Each row comes from the steps of one walk. Every step used is in the known rows, and no mark comes twice. Write the walk behind each row, first mark first.
In the rows, zero is written as 128.
Known rows:
deri, menub, mupuz, vegeg, filu: [158 114 133  42 132 129 110 165 112 148 137 155  82 112  81 135 118 181
 138 124 129 161 158 119]
deri, vegeg, beke, filu: [118 141 164 115 171 116 164  70 134 133 128 143 105  76 138 145 136 122
 130 201 124 136 109 113]
deri, menub, filu, vegeg, beke, mupuz: [181 138  84 139  84 139 151  55 138 122 213  91 105 107 138 122 130 116
 109 225 139  81 101 129]
deri, menub, filu, beke, mupuz: [133 142  84 166 102 120 123 129 136 111 211  84 104 187 131 128 124 135
 123 121 147  83 122 130]
mupuz, beke, filu: [131 121 153 127 128 110 117 146 125 118  46 128 149  61 153 120 136 132
 140  91 125 149 129 124]
beke, mupuz, vegeg: [149 110 100 155 145 106 142 135 127 141 100 122 153 179  98 144 128 133
 142 148 121 120 118  99]
menub, deri: [132 126 141 148  99 144 112 110 117 129 125 129 149 154 140 116 128  98
 108  50 124 120 127 134]
filu, beke, mupuz: [105 134  92 168 133 123 125 136 136  96 139 120 145 169 127 149 130 130
 131 116 131 109 135 124]
deri, vegeg, beke, mupuz: [132 136 111 126 167 118 168  49 136 125 196 116 109 130 106 138 131 102
 135 183 124 116  86  94]
beke, filu: [112 132 135 142 126 122 122 122 124 112  57 140 142  79 140 148 139 140
 127 146 131 136 137 117]
beke, vegeg, filu: [ 98 127 114 114 128 140 101 152 128 131  87 139 155 122 132 130 129 110
 139 158 147 134 150 126]
vegeg, filu: [116 132 130 111 148 141 122 134 120 129  98 140 126  83 120 129 129 149
 128 117 136 134 146 138]
mupuz, vegeg, beke, filu: [138 116 160 130 144 105 146  82 136 170  41 151 144  79 134 154 136 139
 133 228 131 148 133 115]
mupuz, beke: [139 112 120 116 123 122 116 145 120 129  72 102 155  79 127 108 124 101
 134  40 135 153 124 133]
mupuz, beke, vegeg, filu: [117 122 131 104 128 131  96 181 130 138  69 125 161  96 145  98 126 104
 150 105 144 146 138 131]
deri, menub, filu: [152 130 101 112  91 127 121 111 119 142 174  83 109 108 119 115 122 119
 112 101 151 114 120 132]
menub, deri, vegeg, filu, beke, mupuz: [103 149 159 171 172 147 143 148 134 104 239 146  89 252 148 114 126 150
 127  91  93  78 120 137]
menub, deri, vegeg, filu, beke: [ 94 144 184 143 166 151 139 156 128 129 209 148  94 208 143 108 120 146
 115  53 100 101 137 164]
menub, filu, beke, mupuz: [115 138  90 203  99 123 139 133 137 104 165  86 131 194 142 130 134 140
 120 132 132  95 116 130]
menub, mupuz, beke: [146 111 120 100  84 127 106 159 114 102  78 126 132  86 117 116 130 123
 134  38 126 185 126 122]
mupuz, beke, filu, vegeg: [149 120 145 129 106 131 132 169 126 106  47 135 171  67 162 123 137 147
 125 128 113 136 128 146]
menub, deri, vegeg: [132 129 153 141 142 142 143 115 118 136 186 129 122 184 124 113 122  99
 111  42 105 112 103 132]

Which walk is each row?
[126 144 196 144 146 133 154  59 133 132 169 153 106 119 167 128 135 111
 113 157 108 113 103 122] | menub, deri, vegeg, beke, filu
[139 119 125 141 171 120 140 148 126 144 110 139 124 166 104 138 131 166
 148 166 118 115 133 111] | beke, mupuz, vegeg, filu
[123 138 175 121 168 154 142 131 117 136 194 147  93 177 132 101 124 137
 115  68 103 106 119 141] | menub, deri, vegeg, filu
[135 134 166 133 142 140 153  53 129 147 190 131 110 139 138 113 124  86
 109 104 115 119  97 129] | menub, deri, vegeg, beke
[ 97 143 112 160 149 137 127 147 137  99 142 135 117 162 135 138 130 163
 137 137 123 104 148 131] | vegeg, filu, beke, mupuz
[135 132  98 139 131 121 136  46 137 120 128 118 131 102 122 143 136 102
 133 176 139 119 111 101] | vegeg, beke, mupuz
[113 134  89 142  74 127  97 166 138 137 168  83 139 172 136 122 116  97
 120 135 164 113 142 146] | deri, menub, filu, beke, vegeg
[131 130 126 147 104 139 141 143 127 101  56 152 164  77 152 150 140 150
 113 190 116 122 139 141] | beke, filu, vegeg
[164 118 149  63 114 108 120  89 128 149 100 161  94  71 112 151 130 155
 133 213 135 166 142 104] | deri, menub, mupuz, vegeg, beke, filu
[126 110 110 122 106 121  94 172 128 136  70 105 185 115 136 113 125  68
 144  90 148 157 121 120] | mupuz, beke, vegeg
[ 82 127  94 150 106 125  97 173 139 124  89 121 186 163 132 145 126  86
 131 126 149 137 150 139] | filu, beke, vegeg
[ 90 142 148 117 190 136 150 174 129 125 173 137  95 148 115 131 120 155
 130 106 117 123 139 156] | deri, vegeg, filu, beke
[133 111 105  99  72 125  81 180 123 109  68 124 170 114 125 112 129  89
 144  83 139 187 124 112] | menub, mupuz, beke, vegeg
[133 121 139  60 134 131 103 191 124 136 144 156  86 138  97 140 114 191
 138 123 127 155 174 144] | deri, menub, mupuz, vegeg, filu, beke
[144 108 135 112 137 117 143  80 130 181  76 126 147  82 107 139 125 115
 131 175 135 153 126 122] | mupuz, vegeg, beke
[ 95 147 127 150 198 129 154 157 136 105 209 135  90 189 115 137 128 166
 139 135 110  97 126 129] | deri, vegeg, filu, beke, mupuz
[169 129  95 120  82 143 132 128 121 128 170  89 128 104 123 116 119 135
  99 138 141 102 123 157] | deri, menub, filu, vegeg
[151 109 131  91 108 116 134  95 126 159  76 144 126  94  97 146 129 132
 131 172 131 184 129 110] | menub, mupuz, vegeg, beke
